What can hang from each mark
k_199: k_70 k_118
k_408: k_435
k_70: k_69 k_118 k_199 k_435
k_435: k_69 k_70 k_408
k_69: k_70 k_435

Each row was made from one small tree. The marks that hang from a mark follow it in brackets, in the order of their numbers. Every link used is in the known rows. Write each row's tree.
Known rows
k_408[k_435[k_69]]: [-3.33  1.45  2.55  5.53 -5.06  1.64  0.32  4.22  1.16 -0.48  2.06 -0.63
 -0.03  1.83 -2.67 -0.31 -2.82  1.37]
k_69[k_435[k_70[k_199]]]: [-1.68  0.41 -1.51  2.44 -0.54  0.83  1.70  2.41  0.76 -1.79 -1.37 -0.19
 -0.62  0.88 -1.67 -0.11  0.54  0.41]
k_408[k_435[k_69 k_70[k_118]]]: [-1.09  2.80  1.55  3.14 -1.26  1.44 -0.77  5.36  0.90 -1.53  1.37  0.18
  1.18  2.27 -2.47 -0.84 -2.33  2.80]
k_199[k_70 k_118]: [-0.27 -0.42  3.72 -1.81 -6.45  0.41  3.17  3.49  2.00 -4.38  0.80 -1.80
  3.53  0.66  0.79  0.67 -2.05  4.43]
k_435[k_69[k_70[k_118 k_199]] k_408]: [-1.36  1.06 -3.57  1.52  2.80  1.96 -1.92  2.36  0.00 -1.45 -0.43  0.17
 -1.16  1.11 -2.32 -0.12  0.53  1.70]
k_70[k_69[k_435] k_118 k_199]: [-1.73 -2.78 -2.53 -2.56  1.32 -0.88 -2.86 -1.67  0.13 -2.73 -4.11 -3.24
  2.36 -2.10  2.15 -1.15  1.08  1.14]
k_435[k_70 k_408]: [-1.02  1.98 -1.97  4.68 -1.94  1.35  1.72  4.18  1.32 -0.63  0.16 -0.12
 -2.11  3.76 -3.48  1.85 -1.02  0.76]
k_435[k_69 k_70 k_408]: [-2.36  4.32 -2.38  6.54  0.44  3.01  0.77  4.45  0.87 -1.00  1.00  1.92
 -2.19  3.04 -5.91  1.37 -1.29  0.59]
k_70[k_69]: [-2.92 -0.84 -0.03  2.98 -4.99 -0.03  0.43  1.23  1.63 -2.31 -1.49 -1.44
  1.61  0.58  0.54  1.47  0.04  1.38]
k_199[k_70]: [-1.45 -0.58  2.73  1.23 -6.23 -0.90  1.65  2.17  2.13 -3.21  0.96 -0.72
  1.45  1.02  0.07  0.81 -0.96  2.50]
k_69[k_70[k_199[k_118]] k_435[k_408]]: [-1.15 -0.26 -3.51  0.55  1.19  2.81  1.61  2.74 -0.15 -1.06 -0.96 -1.79
 -1.37 -0.07 -2.48 -0.59  1.52  0.22]
k_435[k_70[k_69 k_118 k_199] k_408]: [ 0.20  0.03 -3.49 -0.01  3.05  0.12 -2.62  0.91  0.40 -1.91 -3.46 -1.20
  0.39  1.25 -1.05  0.86  0.14  1.90]
k_199[k_70[k_435] k_118]: [-0.66  0.29  3.99 -0.87 -6.88  0.40  2.59  1.97  1.34 -4.84 -0.19 -1.85
  4.23 -1.57 -0.74  0.21 -1.45  2.30]
k_435[k_70[k_199[k_118]] k_408]: [ 0.52  0.61 -1.64  1.03  0.18  1.62  1.22  3.48  0.72 -1.66 -1.79 -0.64
 -0.72  2.76 -1.92  1.60 -1.39  2.69]
k_70[k_118 k_435]: [-1.05 -0.77  0.26 -0.60 -4.32 -1.50 -0.30  0.68  0.64 -3.10 -1.93 -2.62
  2.83 -0.79  1.45 -0.32 -0.02  0.58]
k_199[k_70[k_118]]: [-0.22 -1.04  2.09 -2.19 -4.45 -1.84  0.18  1.79  1.87 -3.73  0.48 -1.78
  2.77  0.67  1.82 -0.15 -0.87  3.39]
k_408[k_435[k_69[k_70[k_118 k_199]]]]: [-1.25  0.72  1.20  1.82 -0.70  1.30 -1.81  3.98  0.41 -1.33  0.65 -0.25
  0.98  1.10 -0.95 -1.25 -1.02  2.93]

Which tree is each row?
[-0.99 -0.36  3.12 -1.45 -5.53  0.67  1.74  2.09  1.85 -4.78 -0.30 -2.00
  4.55 -0.79  0.33  0.69 -1.28  3.91]	k_199[k_70[k_69] k_118]
[-2.30 -1.98 -0.93 -0.77 -1.12  1.22  0.21 -0.18  0.42 -2.95 -3.58 -2.74
  2.41 -2.02  0.57 -0.14  0.22  1.53]	k_70[k_69[k_435] k_199[k_118]]
[-0.45  2.38 -3.33  1.46  4.44  1.61 -2.23  2.61  0.13 -1.91 -1.42  0.94
 -0.89  1.94 -3.06  0.22 -0.91  2.28]	k_435[k_69 k_70[k_118 k_199] k_408]
[-3.08 -0.61 -3.60  0.67 -0.66  0.46 -1.34 -0.05  0.47 -1.26 -1.42 -4.00
  0.61 -0.96 -1.11 -0.78  0.43 -1.06]	k_70[k_69[k_435[k_408]] k_118]
[-1.52  1.16  2.14 -0.06 -3.31 -0.70 -0.96  0.44  0.89 -4.54 -0.08 -0.58
  3.46 -2.02 -1.22 -0.95 -0.45  1.24]	k_199[k_70[k_118 k_435[k_69]]]
[-0.54  1.51 -3.31  1.64  0.84  0.69 -1.17  2.53  0.89 -1.71 -1.46 -1.33
  0.29  1.97 -2.22  1.04 -0.12  1.22]	k_435[k_70[k_69 k_118] k_408]
[-1.99 -0.52  0.39 -1.13 -2.51 -0.78 -0.88  0.00  1.27 -3.71 -0.50 -2.45
  3.06 -1.96 -0.17 -1.11  0.34  1.14]	k_199[k_70[k_69[k_435] k_118]]
[-2.02 -0.70 -0.52 -0.10 -3.15 -1.22 -2.05 -1.05  0.49 -3.61 -3.43 -2.86
  4.19 -2.55  0.90 -0.27  0.89 -0.03]	k_70[k_69 k_118 k_435]
[-0.73 -0.91 -4.81 -0.88  3.13  1.12 -0.87  1.50 -0.45 -0.84 -1.45 -2.21
 -1.39 -0.12 -1.17 -1.45  2.25 -0.10]	k_69[k_70[k_118 k_199] k_435[k_408]]
[-1.43 -0.81 -2.36  1.06  0.26  1.11  1.08  2.23  0.34 -1.74 -1.30 -0.37
 -0.56 -0.09 -0.52 -0.76  2.65  0.69]	k_69[k_70[k_199] k_435]
[-1.42  1.03  2.07  2.42 -2.02  2.53  0.01  4.82  0.50 -1.56  0.93 -0.16
  1.19  1.13 -1.75 -0.68 -1.61  3.30]	k_408[k_435[k_69[k_70[k_199[k_118]]]]]
[-0.69 -0.50 -1.83  2.08 -0.74  0.60 -0.33  1.06 -0.03 -1.85 -2.48 -0.24
 -0.40 -0.37 -1.49  0.53  2.07  0.03]	k_69[k_70[k_199 k_435[k_408]]]
[-2.33  0.61 -0.53  2.06 -1.08  2.19 -0.36 -0.04 -0.42 -2.46 -2.71 -1.09
  0.71 -1.81 -3.16  0.21 -1.37 -0.01]	k_70[k_199[k_118] k_435[k_69 k_408]]
[ 0.83 -1.41 -1.07 -2.45  0.15 -0.99 -1.54  1.09  0.01 -3.63 -3.21 -0.77
  2.72 -0.95  2.19 -0.54  2.55  2.32]	k_69[k_70[k_118 k_199 k_435]]
[-0.89  2.17  2.44  2.94 -1.03  2.39 -0.04  5.04  0.62 -1.87  0.22  0.62
  1.27  1.78 -2.59 -0.28 -2.70  3.64]	k_408[k_435[k_69 k_70[k_199[k_118]]]]
[-0.72 -1.76  1.51 -0.91 -3.92 -0.12  0.89  0.11  0.28 -3.57 -3.77 -1.92
  2.90 -1.62  1.22  0.47 -0.67  1.84]	k_70[k_199[k_118] k_435]
[-4.56  0.11 -2.77  4.83 -2.94  1.60  0.50  0.37  0.81 -0.43 -0.82 -2.72
 -1.06 -0.50 -3.25  0.34  0.35 -2.33]	k_70[k_69[k_435[k_408]]]
[-2.75  2.13 -3.11  5.19 -1.24  2.17  2.42  3.30  0.71 -0.03  0.50 -1.10
 -2.83  1.81 -4.97  0.18 -0.14 -1.84]	k_69[k_435[k_70 k_408]]
[-2.27  0.43  0.92  0.06 -3.89  2.02  1.82  1.42  1.14 -3.34  0.21 -2.97
  2.44 -1.66 -2.76 -0.13 -1.04  1.01]	k_199[k_70[k_69[k_435[k_408]]] k_118]
[ 0.42 -1.04 -2.51 -1.30  1.04 -0.23 -1.81  0.76 -0.36 -2.38 -2.93 -1.36
  0.91 -0.71  0.22 -0.44  2.21  0.98]	k_69[k_70[k_118 k_199 k_435[k_408]]]
[-0.12 -2.54 -0.04 -2.73 -1.46 -2.29 -2.19 -1.25  0.00 -3.40 -4.29 -2.47
  2.88 -1.74  2.82 -0.55  0.31  1.42]	k_70[k_118 k_199 k_435]
